Each row was made from one walk, in order. Every step used is in the known rows, and no mark comes twice. Write each row's walk.
Known rows:
mimu, zuruso, zeni, dapore: [-3.717  0.673 -5.163 -1.817 -3.453 -0.126  2.319  2.386 -2.341 -3.114
  1.621 -1.020 -1.956 -1.147 -2.087  1.222 -1.664  2.399 -1.241  3.374
 -0.186  2.209  2.806  3.711 -1.198]
dapore, dobi, zabur, zeni, zuruso: [ 1.354 -2.964  1.237 -1.455 -0.239 -3.273 -3.716 -2.389  4.854  2.352
 -3.361 -2.697 -0.687 -2.216  0.677  0.591  1.999 -3.758  1.598  1.220
  1.681 -1.347 -2.106  1.091  0.476]
rotod, dobi, zuruso: [-1.378 -0.695  1.594 -0.556  1.743 -2.625  0.800 -3.826 -1.653  1.429
 -2.074  2.686 -0.921  3.086 -0.773 -2.967  1.797 -0.936 -1.340 -1.110
  2.997  2.913 -0.400 -0.219  1.399]
dapore, dobi, rotod: [-0.196 -0.295  0.522  0.089  3.305  0.255  3.767 -8.232 -0.795  1.652
 -2.839 -0.342  4.037 -0.111 -0.645 -0.523 -0.391  1.005 -0.973  0.344
  2.942 -1.985 -0.769  0.497  0.182]
zuruso, zeni, dapore: [-4.089  0.871 -5.477  0.771 -4.947 -0.499  3.481 -3.861 -2.688 -0.920
  0.959 -1.545 -2.199 -0.844 -2.288 -1.221 -3.116  4.272 -1.049  3.216
  5.154  0.046 -0.094  4.172 -0.332]
dobi, zuruso, zeni, dapore: [-3.720  1.177 -3.965 -0.953 -4.242 -0.317  2.544 -4.253 -2.522 -1.989
 -1.845 -0.406 -1.627 -2.140 -1.299  1.155 -2.247  3.817 -1.373  4.192
  4.116  3.163  1.770  2.761  0.208]
rotod, mimu, dapore, dobi, zabur, zeni, zuruso: [ 8.157  0.023  1.764  0.495  1.364 -3.502 -6.559  3.838  5.429  2.599
 -2.330 -1.624 -3.148 -0.990  0.066  0.795  0.168 -3.090  3.987 -0.384
 -1.697 -2.154 -1.314 -1.498 -0.361]
rotod, mimu: [-0.184 -3.443 -0.274  3.617  0.319 -2.683  1.797 -2.202  0.313  0.736
  5.109  0.730 -0.297  4.811 -1.326 -7.067  0.858  2.122 -0.139 -1.134
  2.331 -2.776 -0.164 -1.209  3.197]
dobi, rotod, mimu, dapore, zeni, zuruso: [ 8.778 -0.234 -2.892 -0.457  1.884 -2.331 -0.418  3.277  2.541  3.076
 -2.942 -1.735 -6.128 -0.939 -4.072 -2.381 -1.586  1.697  1.056 -0.408
 -2.254  2.142  2.747 -2.925  0.825]
mimu, dapore: [-1.179  0.370  2.684  1.616 -0.477 -0.620 -2.181  2.348  2.226 -0.113
  4.673  0.628 -1.204  0.708 -1.880 -3.056  1.706 -1.103  3.085 -1.320
 -1.334 -2.246 -0.609  0.708  1.495]
zeni, dapore, mimu, zuruso: [-0.115  0.280  0.514  1.223  0.934 -2.365 -1.478  4.072  3.375 -0.492
  5.654 -1.703  0.143 -0.661  0.553  2.103  1.869 -2.579 -0.359  0.677
 -2.157  4.826  0.158 -2.836  1.531]
zeni, zuruso: [-4.101 -3.989 -2.597  0.636 -0.919 -6.320 -0.083 -1.599  3.594  1.669
  1.255 -2.370 -2.746 -0.517 -2.956 -3.219  2.610 -2.095  0.085  2.411
  3.231  1.085 -0.466  1.282  2.525]
rotod, dobi, zabur, zeni: [ 2.308 -1.726  4.445 -1.912 -0.808  0.022 -1.927 -3.373 -0.237  0.264
 -1.228  1.469  0.249  2.670 -1.093 -4.186  0.797  0.158  0.321 -0.040
  1.276 -5.180 -3.168  1.335  0.791]
dobi, zuruso, zeni: [-6.079 -3.609 -2.622 -1.217 -2.692  2.281  3.754 -4.538 -3.450 -3.737
 -3.403  1.123  1.945  0.141 -0.471  0.009  1.378  3.531 -2.482  0.958
  1.908  0.480  4.064  3.244  1.129]
mimu, zuruso, zeni, dapore, dobi, zabur: [-0.401  0.682 -0.974 -4.923  0.543  1.527  0.107 -3.360  0.165  1.176
 -1.475  0.733  0.000 -1.114  5.581  4.575 -0.341 -1.079 -0.474 -0.186
  0.806  2.133  1.954  1.362 -0.471]
zuruso, zeni: [-7.012 -3.734 -4.503  0.323 -3.276  1.854  5.019 -4.116 -3.708 -2.741
 -0.513 -0.049  1.707  1.721 -1.484 -2.623  0.292  3.831 -2.144 -0.108
  3.182 -2.531  2.124  4.750  0.459]
dapore, dobi: [-4.345 -1.496 -0.363  2.921  1.880 -0.776  1.521 -5.695  0.939  3.434
  0.728 -0.554  2.251  2.050  2.669 -2.248  1.895 -2.818  0.320 -4.103
  4.102  0.030 -2.279  1.093 -0.322]
zabur, mimu, dapore, dobi, rotod, zeni: [ 8.026  5.200  3.006  1.794  3.730  4.191  1.486  0.617 -1.500  1.478
 -5.673  1.768  1.143  0.454 -3.207 -1.952 -3.540  2.639  1.727 -2.180
 -3.792 -4.134 -0.468 -1.627 -2.045]
rotod, dobi, zabur, mimu: [-0.589 -0.308  6.366 -1.056  1.035  0.547 -2.065 -2.289 -2.428  1.267
 -0.530  4.444  1.311  1.664  1.897 -2.079  0.710 -1.263  0.454 -1.057
  1.079 -5.393 -4.161 -1.982  0.552]
mimu, dapore, zeni, zuruso: [ 1.944 -1.466 -2.716 -0.148 -0.366 -2.214 -2.049  3.970  4.092  3.661
 -0.702 -2.551 -6.311 -1.400 -1.915 -2.478  1.180 -2.623  1.974 -2.471
 -1.344  4.327  1.016  0.007  0.499]
rotod, dobi: [-1.873 -0.665 -0.895  1.489  1.383 -3.192  2.049 -3.482 -2.519  2.733
  1.102  1.294 -1.752  5.298 -2.004 -6.023  0.658 -0.536 -1.185 -2.577
  4.616 -0.566 -2.864  1.312  0.343]

Write each row's walk:
[ 5.004  1.495 -0.454  0.383  3.543  2.098  6.171 -7.509 -0.560  2.842
 -4.806  0.334  1.285  3.047 -3.035 -5.000 -2.134  3.911 -1.607 -1.390
  1.622 -1.571  1.410  0.379  0.914]
dapore, dobi, rotod, zeni
[-2.373  1.109  0.187 -4.153 -3.161  2.475 -0.927  3.295 -2.657 -3.755
 -0.029  1.414 -0.234 -3.426  0.878  3.945 -1.511  1.644 -0.188  3.996
 -2.347 -1.236  1.685  1.333 -1.054]
dobi, zabur, mimu, zuruso, zeni, dapore
[-4.237 -4.152 -3.585  0.085 -0.164  2.740  2.805  3.369 -1.694 -4.417
  0.309 -0.650  3.412  1.031  0.851  2.497  2.291  0.945 -3.491 -1.927
 -2.518  1.162  4.213  0.671 -0.102]
dapore, mimu, zuruso, zeni
[-0.546  1.030 -2.582  2.493 -2.220 -0.066  1.844 -3.969 -0.153 -0.942
 -1.045 -1.455  0.524 -2.008  1.237  3.880 -1.229  2.336 -2.431  1.696
  3.956  4.774  0.516 -1.743  1.530]
dobi, zuruso, zeni, dapore, mimu
[-0.070  1.100  0.093  4.832 -1.012 -3.067 -0.073 -3.865  3.255  2.238
  4.959 -2.448 -0.126 -0.481  0.692 -0.429 -0.132 -0.453 -0.395  1.037
  4.586  2.728 -3.723 -3.176  2.587]
zeni, dapore, mimu
[-0.381  1.581  5.517 -2.794  1.913  1.134 -4.405  4.015  0.933  0.385
  0.947  2.061  1.680 -2.835  4.580  4.653  1.210 -4.522  2.090  0.423
 -4.167  0.009 -1.450 -2.263 -1.362]
zeni, dapore, dobi, zabur, mimu, zuruso
[-3.040  3.248 -3.194  1.406 -0.146  1.962  0.008  3.834 -4.021 -0.520
 -2.512 -0.662  1.003 -2.759  2.240  5.115 -2.474 -1.197  0.344 -0.918
 -0.627  1.428 -1.133  1.680 -5.956]
zabur, mimu, zuruso, zeni, dapore, dobi
[-1.190  0.903 -4.187  4.093 -2.679 -0.425  2.462 -3.848 -0.743 -0.186
  1.553 -2.477  0.037 -0.806  0.659  1.129 -2.009  2.777 -2.279  0.762
  4.972  2.111 -1.212 -0.698  0.583]
zuruso, zeni, dapore, mimu
[ 1.910  0.272  1.721  1.738 -0.823 -0.976 -3.091  6.813  3.594 -2.371
  4.272 -2.984  1.045 -1.590 -0.904  2.046  1.363 -2.037  0.236  1.568
 -4.035  2.531 -1.375 -2.068 -0.438]
zabur, zeni, dapore, mimu, zuruso
[-4.965 -3.641  1.431 -4.518 -1.701  5.377  0.209  3.967 -4.050 -5.943
 -1.624  2.861  3.683 -0.921  1.720  3.003  2.037  1.180 -1.207  0.939
 -5.103 -4.027  3.797  1.595 -0.865]
dobi, zabur, mimu, zuruso, zeni
[ 3.829  3.053  4.705 -2.730  2.174  2.604 -2.405  4.048  0.983  1.413
 -0.777  2.244 -0.181 -0.776  3.028  1.451 -0.433 -2.667  1.446 -0.862
 -5.138  0.418  0.078 -2.168 -0.912]
rotod, zeni, dapore, dobi, zabur, mimu, zuruso
[ 6.238  1.817  3.339 -1.506  1.501 -1.289 -4.152  4.668  2.462  0.056
  1.522 -0.461 -0.772  0.083  1.178  2.546  0.221 -2.916 -0.345  0.354
 -2.802  2.316 -1.889 -3.427  0.048]
rotod, dobi, zabur, zeni, dapore, mimu, zuruso
[ 7.238  2.641  0.340 -0.848  2.425  0.110  2.275  2.311  2.609 -0.533
  0.962 -1.140 -0.237 -0.168 -3.346  0.245 -1.624  1.842 -1.906  2.400
 -3.754  3.549  2.607 -3.723  1.753]
dobi, rotod, zeni, dapore, mimu, zuruso
[ 3.673  0.185  6.220 -0.721 -0.037  2.681 -5.133 -0.242  3.137  0.436
 -0.811  0.356  1.850 -0.606  2.136  0.655  1.330 -2.654  3.789 -2.403
 -2.226 -4.816 -2.705  0.678 -0.508]
mimu, dapore, dobi, zabur, zeni
[-2.171 -3.640  1.757  0.961  2.090 -0.082 -0.574  3.941  3.299 -1.649
  4.802 -0.608  3.023  1.331  1.163  0.522  4.582 -3.324 -1.235 -1.840
 -3.824  2.386  1.721 -2.943  2.229]
dapore, mimu, zuruso
[ 3.165  0.648  1.716  3.617  0.861 -1.561 -2.079  4.190  1.601  0.604
  5.478  1.263 -2.409  3.423 -1.991 -4.819 -0.047  1.043  3.183 -2.368
 -1.943 -3.064  0.181 -1.780  1.895]
rotod, mimu, dapore
[ 0.315  3.323 -1.088 -3.905 -1.208  1.297 -0.875  3.793 -5.286 -1.608
 -2.324  2.533 -2.133 -1.120  0.480  3.153 -2.975  1.673 -1.119  2.212
 -1.019 -0.215  0.037  0.947 -3.124]
rotod, dobi, zabur, mimu, zuruso, zeni, dapore
[-0.676  2.322  5.924  0.205  0.133  0.915 -3.211 -3.997  0.310  2.956
 -0.069  1.818  2.019 -2.568  5.155  2.302 -0.610 -2.553  2.349  0.243
  1.979 -2.401 -5.142 -2.072 -0.573]
zeni, dapore, dobi, zabur, mimu
[-4.080  1.510 -2.755 -0.401 -3.521  1.351  0.607  5.824 -4.196 -4.199
  0.474  0.041 -0.261 -2.752 -1.726  2.803 -2.351  1.870 -0.316  3.576
 -2.161 -0.077  0.781  2.305 -3.267]
zabur, mimu, zuruso, zeni, dapore
[-0.640  1.834  1.198  3.259  2.607  0.097 -2.204  0.335  1.678  3.208
  1.355 -0.023 -0.025  0.995  1.993 -0.260  1.200 -3.889  3.096 -5.278
  0.328  0.128 -1.738  0.405 -1.280]
mimu, dapore, dobi
[ 1.502 -1.667 -5.337 -1.796  3.170  2.898  4.874  1.573 -5.018 -3.102
 -4.188  0.616  2.849  1.971 -0.588  1.802 -1.634  4.033 -2.745 -0.949
 -2.580 -1.269  5.813  0.970 -2.544]
dapore, dobi, rotod, mimu, zuruso, zeni
